Every row comes from one small tree of marks. The marks that hang from a mark follow it in brackets, in alphabetical order. Every link used is in the known rows. Which tree was each row made from?
In the rows, zero is written as 128.
Known rows:
zoki[dima[sabif]]: [159 138 113 153 109 113 136 119 127 118 109 134 139 138 140 112 106 148
 158 121 102 128 159 132 142 139 132 168 146]
lipa[pimiv[veke[somum] zadek[kemer]]]: [164 138  86 156  95  81  97 113 145 121 143 163 131 139 134 119  45 132
 125 115 121 150 172  93 129  63 145 124 149]
rulu[pimiv[lipa veke zadek]]: [136 127 101 139  58 107  91 135 148 126  92 131 138 143 126  61 101 115
 130 144 155  75 151  88 157 108 135 149 172]
veke[pimiv[lipa zadek] somum]: [145 164 108 153 107 103  97 138 134 157 101 133 149 138 120 104 100  92
 128 108 122 115 179  64 160 103 121 133 143]
raru[pimiv]: [126 120 119 118 108 132 117 129 150 125 120 133 123 137 141 130 122 106
 153 134 117 115 112 134 142 133  99 111 122]
zadek[pimiv[lipa veke]]: [132 121 111 137  52 131  99 143 134 102 118 125 116 139 132 113  81 104
 112 151 147  81 128 112 163 104 130 120 161]
somum[veke[pimiv]]: [110 130 129 170 138 117 113  82 141 135 129 115 115 125 155 130  96 103
 130 122  90 144 106 137 137 110 116 135 123]
rulu[pimiv[lipa veke[somum]]]: [137 155 104 170  74  93  89 138 153 109 136 116 120 130 141  85  85  88
 127 132 135  94 125 105 156 108 148 128 134]
dima[sabif[kemer]]: [153 131 114 117  92 116 131 112 125 122 120 115 105 113 129 167  97 145
 154 131 137 154 149 135 122 151 135 133 148]
lipa[pimiv[veke[somum] zadek]]: [153 134  97 163 103  73  88 113 142 134 129 150 130 139 130  81  62 125
 138 106 104 139 161  67 153  72 146 114 134]
tozunep[pimiv[lipa zadek[kemer]]]: [148 134  99 124  68 120 130 141 155 137  96 163 139 145 113 116  88 120
 118 157 150 114 201  91 145 112 118 152 177]
sabif[dima kemer]: [161 118 116 157  93 115 155 120 105 147 143 127 112  98 139 147  80 124
 154 161 167 103 109 127 100 159 138 134 116]
veke[somum[sabif[dima kemer]]]: [172 153 101 176  81 113 145 110 105 144 160 131 119  96 174 166  70  82
 156 123 140 135 162  91 119 151 162 133 105]
zadek[kemer pimiv[lipa veke[somum[sabif]]]]: [152 159  84 148  34 139  97 136 137  88 150 144 120 134 170 173  54  68
 102 124 135 126 195 103 159  90 150 127 165]
zoki[dima[sabif[kemer]]]: [170 130 109 153  93 107 156 110 123 125 120 132 129 120 138 152  76 155
 167 136 121 131 148 141 116 155 132 162 151]
veke[pimiv[zadek]]: [124 128 121 142 123 119 103 112 135 153  93 138 136 137 121 108 110 126
 143 109 115 133 160 100 153 116 108 137 140]
fisuru[pimiv[lipa zadek[kemer]]]: [148 143 106 105  68 140 113 140 145 120 106 159 130 151 116 109  89 140
 124 152 171  88 167  90 122 107 107 135 189]
tozunep[pimiv[lipa veke]]: [133 130 115 161  63 102 105 139 155 120 110 128 115 131 122  73  72 101
 116 163 121  91 137  80 176 116 142 139 156]
tozunep[pimiv[lipa veke zadek]]: [143 129 107 147  61 101 103 138 155 133  86 144 135 142 119  53  80 107
 120 155 132  88 176  48 174 104 140 148 175]
rulu[pimiv[veke[somum]]]: [137 150 116 178 102  93  91 114 157  95 149 119 110 128 150  94  85 102
 140 113 118 125 118 125 151 110 148 122 114]
pimiv[lipa veke[somum] zadek[kemer]]: [174 159  97 133  84 100 112 149 130 115 133 144 158 137 138 113  77  96
  91 138 159 107 187  71 113  85 152 154 177]
pimiv[lipa veke[somum[sabif[dima]]] zadek[kemer]]: [194 164  78 162  43 109 116 141 107 134 133 150 156 124 178 106  57  64
 116 136 162  96 214  40 129 102 174 173 165]
zadek[kemer pimiv[lipa veke[somum[sabif[dima]]]]]: [177 157  79 177  16 130 104 137 119 103 156 142 116 123 183 148  33  57
 122 143 154  96 187  92 156 103 161 140 146]
raru[pimiv[veke]]: [134 116 116 135  93 120  99 126 151 106 123 126 118 134 152 102  92  98
 142 141 112 103  98 116 148 119 118 118 135]

Which tree is each row?
[121 126 124 159 132 115 112  78 138 145 104 130 138 137 153 112 100 110
 132 116 100 141 148 104 138  99 111 143 142]  somum[veke[pimiv[zadek]]]
[154 159 103 151  97 111 101 116 129 119 123 143 153 133 170 100  94  83
 120  91 109 145 207  47 153  96 167 140 150]  pimiv[veke[somum[sabif]] zadek]
[129 148  91 145  74 136 114  98 131 148 104 145 150 136 170 155  85  79
 112 125 116 141 205  93 138  96 117 168 185]  somum[sabif veke[pimiv[lipa zadek[kemer]]]]
[155 166  98 147 102 110 107 136 136 145 117 146 150 138 126 144  80  99
 115 118 139 129 192  91 135  96 118 146 156]  veke[pimiv[lipa zadek[kemer]] somum]
[160 137  75 163  67  85 101  95 132 141 134 155 124 117 151 139  37 110
 150 102 109 161 189  58 145  92 158 114 146]  lipa[pimiv[veke[somum[sabif[kemer]]] zadek]]
[164 166  93 149  34 113  97 122 141 117 123 146 123 128 156 103  42  93
 135 129 143 100 183  20 145 109 153 121 182]  fisuru[pimiv[lipa veke[somum[sabif[kemer]]] zadek]]
[154 134  88 179  48 115 132  87 108 178 103 130 134 106 177 133  54  68
 151 150 138 101 174  64 135 134 132 166 158]  somum[sabif[dima kemer] veke[pimiv[lipa zadek]]]
[161 163 113 146  73 100  84 139 150 109 117 140 129 148 131  47  69 106
 121 132 143  78 157  31 151  87 141 123 169]  fisuru[pimiv[lipa veke[somum] zadek]]
[175 141  78 191  62  81  91 105 120 152 129 155 131 125 166  75  44  92
 163 105 104 126 191  37 167  89 169 134 122]  lipa[pimiv[veke[somum[sabif[dima]]] zadek]]
[144 114  90 121 100 110 118 115 141 145 116 170 131 142 112 140  83 160
 140 125 136 150 172 123 122  90 114 128 153]  lipa[pimiv[zadek[kemer]]]
[136 173  95 154  82 119  92 130 129 161  99 142 153 136 146 122 101  72
 134  90 108 132 219  44 178 107 132 144 148]  veke[pimiv[lipa zadek] somum[sabif]]
[171 165  84 184  48 104 118 121 106 180 114 137 137 107 158 138  52  66
 161 121 144 109 198  43 152 138 142 149 137]  veke[pimiv[lipa zadek] somum[sabif[dima kemer]]]
[143 129 126 134  91 120  89 112 149 106 107 145 117 147 134  55  79 140
 138 133 135  97 137  66 148 102 129 123 167]  fisuru[pimiv[veke zadek]]
[159 133  99 116  72 117 116 149 128 123 113 145 155 138 129 108  86 117
  92 158 167  93 169  86 116  96 140 162 197]  pimiv[lipa veke zadek[kemer]]
[134 137 103 143  95 119 119 106 137 143 106 138 145 137 146 139  83 100
 106 142 136 123 164 113 119  91 109 161 177]  somum[veke[pimiv[lipa zadek[kemer]]]]
[124 133 115 152 102 112 111 105 135 157  94 126 147 138 142  99 103  92
 118 134 119 106 155  85 145  98 111 151 164]  somum[veke[pimiv[lipa zadek]]]
[134 127 103 112  62 152 124 145 134 109 129 146 119 140 126 178  92 120
 111 153 168 105 155 154 134 111 109 123 163]  zadek[kemer pimiv[lipa]]
[162 158  85 168  33  94 113 119 149 133 113 149 131 121 151 113  40  71
 129 137 126 124 218  23 167 114 162 138 170]  tozunep[pimiv[lipa veke[somum[sabif[kemer]]] zadek]]
[168 163 112 196  62 113  89 111 131 106 152 135  98 120 188  74  45  81
 157 119 115 102 143  53 166 118 165 127 118]  fisuru[pimiv[veke[somum[sabif[dima]]]]]
[144 161 109 163 101 115 100 119 128 108 149 128 133 121 172 122  90  77
 116  98  98 147 165  76 154 106 170 132 130]  pimiv[veke[somum[sabif]]]
[167 160  86 144  53 107 116 131 121 136 123 138 151 118 157 131  67  75
 114 125 148 116 202  36 133 110 168 142 176]  pimiv[lipa veke[somum[sabif[kemer]]] zadek]
[130 136 110 134  97 119 100 135 130 163  82 134 146 139 110 102 111 111
 131 127 133 102 167  80 160 115 108 145 160]  veke[pimiv[lipa zadek]]
[135 132 112 133 115 126 112 111 137 141 109 152 137 135 126 148  90 134
 130 119 132 149 168 124 131 108 107 147 156]  veke[pimiv[zadek[kemer]]]
[145 168 100 157  76 114  98 145 124 118 137 124 141 124 162 112  91  63
 106 115 116 114 173  56 159 105 169 139 150]  pimiv[lipa veke[somum[sabif]]]
[163 166  81 159  41 108 103 133 159 116 118 163 141 138 159 110  49  71
 110 128 119 132 241  41 169  91 158 153 178]  tozunep[pimiv[lipa veke[somum[sabif]] zadek[kemer]]]
